Each row comes from the steps of one walk. Every step used is in the known rows, and no mark comes twice. Write the walk behind each row, first mark first.
(in the rows, 128 means zero)
Known rows
fotug muvup: [143 158 138 138 172 128 129 124  88 109 151 191 174 172 130 120 118 152
 156 144  85 103 156 165 182  72 152 107 116 142 145 131 103 111 124 129
 128 144 137 156 128 156 133 160  57 163 112 112 175 154 115  96 109 141
  96 164 131 137 174 112 170 138  89]
sisib dibo pekot gafe senezi: [135 178 128 109 183 137  67 155  61 113 164 162 198 187 158 151 153 105
 156 144 105 141 192 136 146  75 127 147 119 114 141  87 141 121 115 141
 140 161 109 145 168 116 167 108  48 159  79 111 141 120 120 122 167 150
 117 149  89 161 144 100 159 124  80]
deto dibo senezi gafe pekot: [139 161 100  82 205 171  91 154  97 129 211 145 180 160 138 115 140 154
 172 131 102 137 167 158 140  98 143 116 131 159 120 146 132 115 112 148
 167 167 125 145 144 156 152 112  66 162 106 118 122 124 123  96 140 119
 103  88 112 121 158 121 152 115  75]
senezi gafe pekot dibo sisib: [141 139 156 112 210 171  99  89  94 112 192 150 216 172 154 146 117 123
 164 112  99 126 154 133 115 105 118  96 157 179 117 109 114 143 118 134
 143 157 107 135 165 192 157 108  73 184 111 118 135 120 142 113 169 117
 116 109 142 148 128 115 174 137  85]
senezi gafe pekot dibo: [140 139 164 113 218 161 108  88  98 113 200 157 211 176 147 138 114 125
 157 114 108 128 152 142 126  93 103  98 154 176 115 121 126 140 124 128
 138 166 107 130 178 173 145 107  78 194 113  97 137 124 136 110 168 110
 110 108 142 135 142 109 165 140  77]
muvup dibo: [137 147 137 129 164 175 125 143 110  90 182 134 184 152 149 117 118 166
 182 133 104 118 162 164 131 104 115 110 102 124 117 111 147 118 105 145
 138 132 161 113 186  99 132 156  73 174  86  92 134 143 153 122 132 118
  76 135 122 137 189 107 163 140  89]
givum lusiz pekot gafe: [135 153 141  89 160 122  89  81 119 125 175 131 172 155 164 154  98 133
 150 112 104 125 171 131  97  80 136  95 111  84 127 152 108 125 135  82
 120 164 106 179 176 162 106 140  43 162 119 127 144 138 174  90 124 132
  87 168 126 146 160 112 157 115  83]
muvup dibo sisib: [143 150 123 123 152 196 117 142 103  96 167 126 191 144 158 128 122 164
 188 124  92 114 165 152 117 117 138 105 110 122 118  88 130 121  93 161
 149 114 151 115 170 122 141 150  52 152  87 120 125 143 161 136 135 129
  85 127 126 156 171 121 179 141 102]
lusiz pekot dibo senezi: [103 149 103 105 171 143  90  98 129 116 197 136 143 167 137 115 133 154
 125 118  97 114 191 133  84 121 109  95 125 139 102 154 124  95 129 118
 154 167 102 136 189 189 125 127  67 155 117 130 137 163 158 108 134 127
 100 136 101 124 183  99 174 130 121]
deto dibo: [117 131 109 112 197 151 116 144 101 120 177 158 166 155 147 124 159 154
 160 136  90 130 165 181 153 104 131 125 107 129 138 138 127 107 104 140
 148 141 131 161 159 129 168 123  56 138 103 109 123 133 115 112 115 128
  84  95 118 133 155 110 145 115  91]
deto dibo senezi gafe pekot lusiz: [134 174 119  83 201 169  86 156  90 136 202 126 178 175 149 107 122 145
 168 127 110 145 167 149 122 109 160 116 125 158 129 150 121 116 121 144
 162 175 127 153 141 149 146 107  58 167 113 109 115 123 113  94 137 132
 106  89 106 134 159 124 150 111  81]
lusiz pekot dibo: [102 128 121 122 179 141 106  81 126 108 189 148 158 162 140 132 142 146
 128 113 100 112 180 149  87 122  93  98 117 134 112 144 125 105 126 108
 136 153  96 149 199 182 138 129  69 147 106 120 135 161 153 117 130 124
  89 135 112 127 169  93 165 130 116]
dibo senezi gafe pekot lusiz: [137 202 140  73 179 158  81 139 103 133 194 118 182 173 151 110  80 140
 167 125 101 134 162 114 112  88 158 104 135 169 104 149 113 122 137 128
 149 175 132 129 137 154 111 134  64 210 128 107 138 134 141  96 147 128
 106 125 101 154 170 125 167 130  76]
dibo datin: [128 142 148 110 214 144 122 121  96 120 149 153 170 148 139 115 124 164
 171 162  75 131 134 127 161 105 110 141 104 147 121 123 100 115 112 127
 119 150 121 132 157 149 152 159  53 156  89 116 137 130 149 123 151 118
  77 139 121 178 168 131 152 113  62]
gafe pekot dibo deto: [130 152 136 130 189 168  93  91  63 102 211 136 180 175 153 112  98 150
 139  95  90 136 143 152 111 147 114  73 160 168 124 110 113 134 137 127
 140 161  74 122 200 165 157 118  88 148  64 108 135 130 146 140 169 116
 128 135 126 151 157 125 161 161 117]
fotug muvup dibo: [154 160 141 144 159 162 133 141  90  88 162 173 192 171 126 110 114 162
 166 140 100 102 155 174 169  84 145 108 108 133 146 114 128 108 111 152
 136 139 159 132 148 123 129 165  63 164  90 100 166 150 125  95 118 135
  86 167 143 120 192 104 177 148  93]
senezi gafe: [143 147 156 101 219 143 118 117 124 111 170 172 201 159 151 143 117 127
 165 153  95 117 165 149 159  58 119 123 127 148 113 120 111 132 132 131
 127 140 151 151 151 156 140 137  51 204 134  98 149 132 137  97 133 116
  82 113 137 146 147 102 158 127  61]
pekot gafe senezi dibo: [103 171 142 116 188 121  79 154 117 104 181 154 174 202 214 126 150 122
 135 157 114 133 172 137 137  67 136 125 115 102 153 139 141 126 105 133
 125 142 150 121 181 139 114 120  55 156 115 132 148 105 152 114 134 153
 124 129 133 166 133 118 171 140  82]
sisib dibo pekot: [151 160 133 116 172 147  99 146  57 123 152 156 185 169 129 152 140 121
 175 138 103 135 190 143 146  85 115 150 120 143 124  76 137 119 115 136
 141 157  96 148 163 114 178 126  64 164  73  92 132 133 121 116 158 136
  90 137  85 166 160  99 137 126  78]
givum lusiz: [157 148 150  97 169 128 125 111  95 131 153 137 159 146 155 144  80 144
 173 127  96 126 162 130 128  75 159 104 115 104 132 138 104 117 136 107
 112 163 130 157 154 131 120 148  43 178 115  96 134 138 158  84 134 122
  84 148 129 153 161 128 135 124  76]
sisib dibo: [122 154 140 117 170 143 115 164  85 137 151 146 162 162 146 146 144 145
 157 147 100 131 187 157 139  78 117 156 101 132 134  92 139 114 109 120
 135 139 120 155 167 124 173 124  59 169  70  93 136 146 115 108 143 133
  89 133  90 155 153 103 131 119  92]
fotug muvup dibo senezi: [157 178 123 127 152 164 120 162  93  94 172 159 177 170 126  96 106 174
 172 144  95 103 161 161 163  86 159 109 109 141 136 129 129  96 112 158
 151 151 164 121 141 129 119 164  60 170 104 112 165 158 128  86 123 144
  91 166 133 119 206 115 182 144  98]
gafe senezi dibo: [128 177 135 113 188 126 112 166 101 110 162 162 151 203 192 113 140 135
 148 151 111 117 167 133 127  74 144 134 113 126 138 138 154 122 118 153
 109 128 168  99 182 134 117 127  67 159  92 109 124 112 159 115 135 130
 105 111 126 164 138 126 123 151  88]
givum lusiz pekot dibo: [143 130 138 100 173 131 115  73 106 124 168 130 155 163 147 145  93 138
 140 106 104 122 174 122  84 103 131  95 126 106 125 146 116 106 145  98
 119 173 103 164 187 175 122 130  46 162 114 110 125 149 169  88 137 120
  80 150 128 132 163 110 145 123  94]
senezi dibo deto gafe pekot lusiz: [115 178 166 126 175 154  86 142  68  95 193 124 175 196 185 106  91 134
 141 116 101 141 164 156 120 134 134 112 120 154 129  97 121 151 152 140
 118 139  92 127 207 154 153 119  95 166  66 122 113 106 167 104 131 118
  97 104 137 200 150 124 101 147  56]
deto gafe senezi: [ 84 172 131 108 200 107  93 149  98 109 179 204 182 181 173 136 129 125
 172 116  76 112 183 151 133  79 153 126  87  93 133 140 119 147 145 149
 113 129 148 123 184 170 154 140  51 206  96 134 166 152 168 110 149 130
 108 121 124 140 147 100 132 120  57]
sisib dibo deto: [136 173 134 105 181 148 100 158  66 108 157 137 159 167 147 134 111 150
 135 142  85 129 188 164 145 103 116 144 112 138 125  71 116 121 143 143
 133 130 108 168 181 131 190 122  45 150  54  98 135 147 119 118 141 124
 102 132  97 164 150  96 127 132 100]

Which walk is each row?
[141 183 119 108 193 130  58 111  83  97 182 178 205 188 169 132 133  99
 167 136  97 129 172 126 152  82 142 109 137 113 132 120 114 127 123 135
 131 162 117 125 165 121 127 135  50 166 120 124 161 113 147 133 161 155
 122 153 110 164 157 115 192 140  80]  dibo pekot gafe senezi
[104 183 120  99 180 126  61 114 124  95 193 138 170 193 188 128 137 127
 107 126 103 112 180 147  97 104 114 115 110 102 120 139 129 130 134 122
 122 133 120 149 205 176 120 129  53 128  86 152 148 123 178 125 123 136
 116 142 118 160 148 100 164 147  97]  lusiz pekot gafe senezi dibo deto
[145 156 118 115 193 154  91 129  68 112 178 147 184 172 145 122 139 126
 174 119  99 145 171 157 140 128 154 122 116 136 141 120 114 115 118 140
 150 165 105 161 150 108 163 120  62 141 111  94 107 115 109 120 129 140
  85 106 101 161 166 114 151 109  85]  deto dibo pekot lusiz
[134 164 140  92 167 121  90 107 114 124 173 126 164 183 182 148 109 119
 131 123 118 125 177 122  86  77 147 110 117  81 136 158 135 126 131  99
 110 163 126 153 189 166  98 128  48 152 108 131 132 116 191  84 129 135
  94 157 133 151 147 114 141 127  75]  givum lusiz pekot gafe senezi dibo
[ 96 172 121 108 178 123  73 121 135 106 190 146 173 188 186 139 157 125
 119 127 115 117 184 144  95  86 112 122 105  94 124 153 145 123 114 107
 121 138 123 138 199 166 106 125  60 141  98 146 146 124 172 118 122 141
 106 139 117 150 146 107 165 134  93]  lusiz pekot gafe senezi dibo
[143 192 127  79 185 162  91 135 109 130 200 138 184 162 137 120  95 142
 176 133  99 121 162 126 127  78 138 100 144 169  96 147 124 121 127 133
 149 166 128 120 141 169 117 138  69 199 118 119 143 135 152  94 151 121
 110 120 107 142 167 129 167 135  73]  dibo senezi gafe pekot
[152 181 144 141 166 170 107 135  55  72 198 174 211 180 132 107  84 160
 159 104  84 106 148 184 159 116 143  90 117 133 138 100 113 137 144 161
 127 138 122 134 173 155 152 159  70 169  58 123 167 145 144 104 136 126
 108 168 148 128 191 104 156 157  76]  fotug muvup dibo deto gafe pekot
[122 162 124 119 173 169  92 110  79 126 211 127 162 175 146 103 112 160
 157 102  99 136 152 133 100 127 124  75 158 172 122 146 131 113 118 120
 156 185  86 109 177 164 129 123  94 164  93 116 134 137 146 122 175 128
 129 129 105 139 166 132 173 148 119]  gafe pekot dibo senezi
[103 174 131 109 191 118  74 138 118 107 183 162 177 180 198 130 133 122
 146 149  92 123 168 141 138  64 144 114 113  89 148 151 120 128 119 122
 126 144 155 132 165 139 123 131  36 168 117 127 170 128 143 123 144 156
 130 149 124 150 142 115 197 131  97]  pekot gafe senezi
[116 143 120 108 181 147  96 129 109 117 183 134 139 170 154 100 121 157
 143 149  92 128 184 127 125 109 135  94 142 153 122 140 114  87 116 142
 163 183 123 116 166 168 139 119  65 171 133 106 136 156 126 105 150 135
 110 118 117 133 175 117 185 128 127]  pekot dibo senezi
[114 149 117  90 188 146  92  94 135 111 199 142 162 175 134 123 131 141
 133 126 100 111 191 132  89 103 104 100 129 147  98 152 123  99 130 121
 150 167 111 141 181 203 130 119  63 172 123 129 135 154 155  95 134 122
  95 126 111 118 175  95 171 130 103]  lusiz pekot dibo senezi gafe
[139 148 144 134 174 150  89 136  94  97 179 149 188 188 175 130 149 112
 157 154 118 146 179 136 154  87 114 117 142 148 131 107 142 124  99 135
 133 162  96 117 177 123 125 125  94 147 118 123 121  84 152 108 131 145
  90 123 129 193 156 122 152 143  63]  senezi dibo pekot gafe
[137 164 150  89 181 116  92 104 108 124 166 123 170 183 176 142 110 126
 140 134 113 130 158 104  97  85 133 124 109  90 134 157 127 124 126 101
 103 167 122 148 183 176 105 128  43 140  97 137 128 110 197  88 145 129
  93 161 138 165 149 125 142 116  57]  givum lusiz pekot gafe senezi dibo datin
[131 178 120 110 185 142 108 166  97 113 149 154 155 194 200 123 142 131
 154 148  97 116 169 122 112  86 166 134 120 127 134 119 142 121 111 167
 115 112 157 106 172 155 127 121  54 142  87 134 124 108 172 124 138 144
 110 109 125 177 125 136 144 152  95]  gafe senezi dibo sisib
[ 91 153 120 110 168 132  73  90 140 110 190 149 180 162 158 143 146 136
 133 122 100 116 178 157 102  94  98 102 103 103 114 152 120 123 113  86
 130 142 106 167 185 167 115 143  57 145 108 144 158 144 159 119 116 139
  93 154 103 147 162  94 183 120  91]  lusiz pekot gafe
[120 142 133 134 173 176 102  89  75 121 190 131 180 165 152 130 123 147
 163  87  91 136 146 138  91 143 132  79 157 167 129 113 118 129 106 128
 151 155  76 121 183 181 151 117  87 147  78 127 127 131 154 142 171 128
 129 121 118 157 141 132 177 146 120]  gafe pekot dibo sisib
[104 130 110 117 169 152  94  76 120 107 176 138 159 157 147 140 150 140
 133 107  83 108 186 134  77 134 110  95 130 135 109 125 109 107 117 117
 148 138  92 152 188 204 145 127  60 131 103 144 134 157 162 130 133 131
  97 125 115 146 153  99 176 131 125]  lusiz pekot dibo sisib
[144 195 141 114 185 130  95 153  76 108 161 147 170 219 189 109 125 108
 156 141 117 133 164 114 119  91 164 129 118 133 140 129 142 125 129 158
 112 150 146  98 174 112 121 117  65 165 103 103 115  97 154 120 143 145
 103 118 117 188 151 125 128 150  85]  gafe senezi dibo pekot lusiz
[ 94 158 116 111 202 132  74  86 109  89 205 164 163 191 154 123 120 134
 113  96  81 108 190 152  83 136 110 102 117 114 114 131 109 126 160 138
 126 148 100 141 221 207 161 118  49 153  81 141 144 161 175 120 145 115
 114 134 123 130 155  88 150 139 103]  lusiz pekot dibo deto gafe senezi
[ 98 176 115 106 174 137  69 116 133 108 183 139 176 186 193 144 156 120
 127 126 100 111 186 133  82  97 124 118 110 100 122 143 132 130 108 117
 129 127 121 147 187 185 110 128  51 123  96 166 144 122 185 126 125 149
 114 138 114 166 131 109 176 135  93]  lusiz pekot gafe senezi dibo sisib
[147 173 140 141 168 156 109 141  73  67 179 181 202 175 139 103  88 157
 159 120  82  98 167 185 178 108 147 103 102 126 140  97 107 128 148 168
 127 131 141 140 168 149 160 160  55 172  79 119 171 157 133  95 118 132
  94 164 151 126 193  99 153 146  77]  fotug muvup dibo deto gafe
[134 154  98  85 208 160  99 162 118 123 195 149 171 161 144 113 144 150
 164 151  99 131 186 160 150  89 144 131 123 147 124 148 125 102 116 153
 164 160 144 154 135 153 155 113  50 166 126 115 125 135 116  83 124 127
  93  88 116 121 161 110 154 105  73]  deto dibo senezi gafe
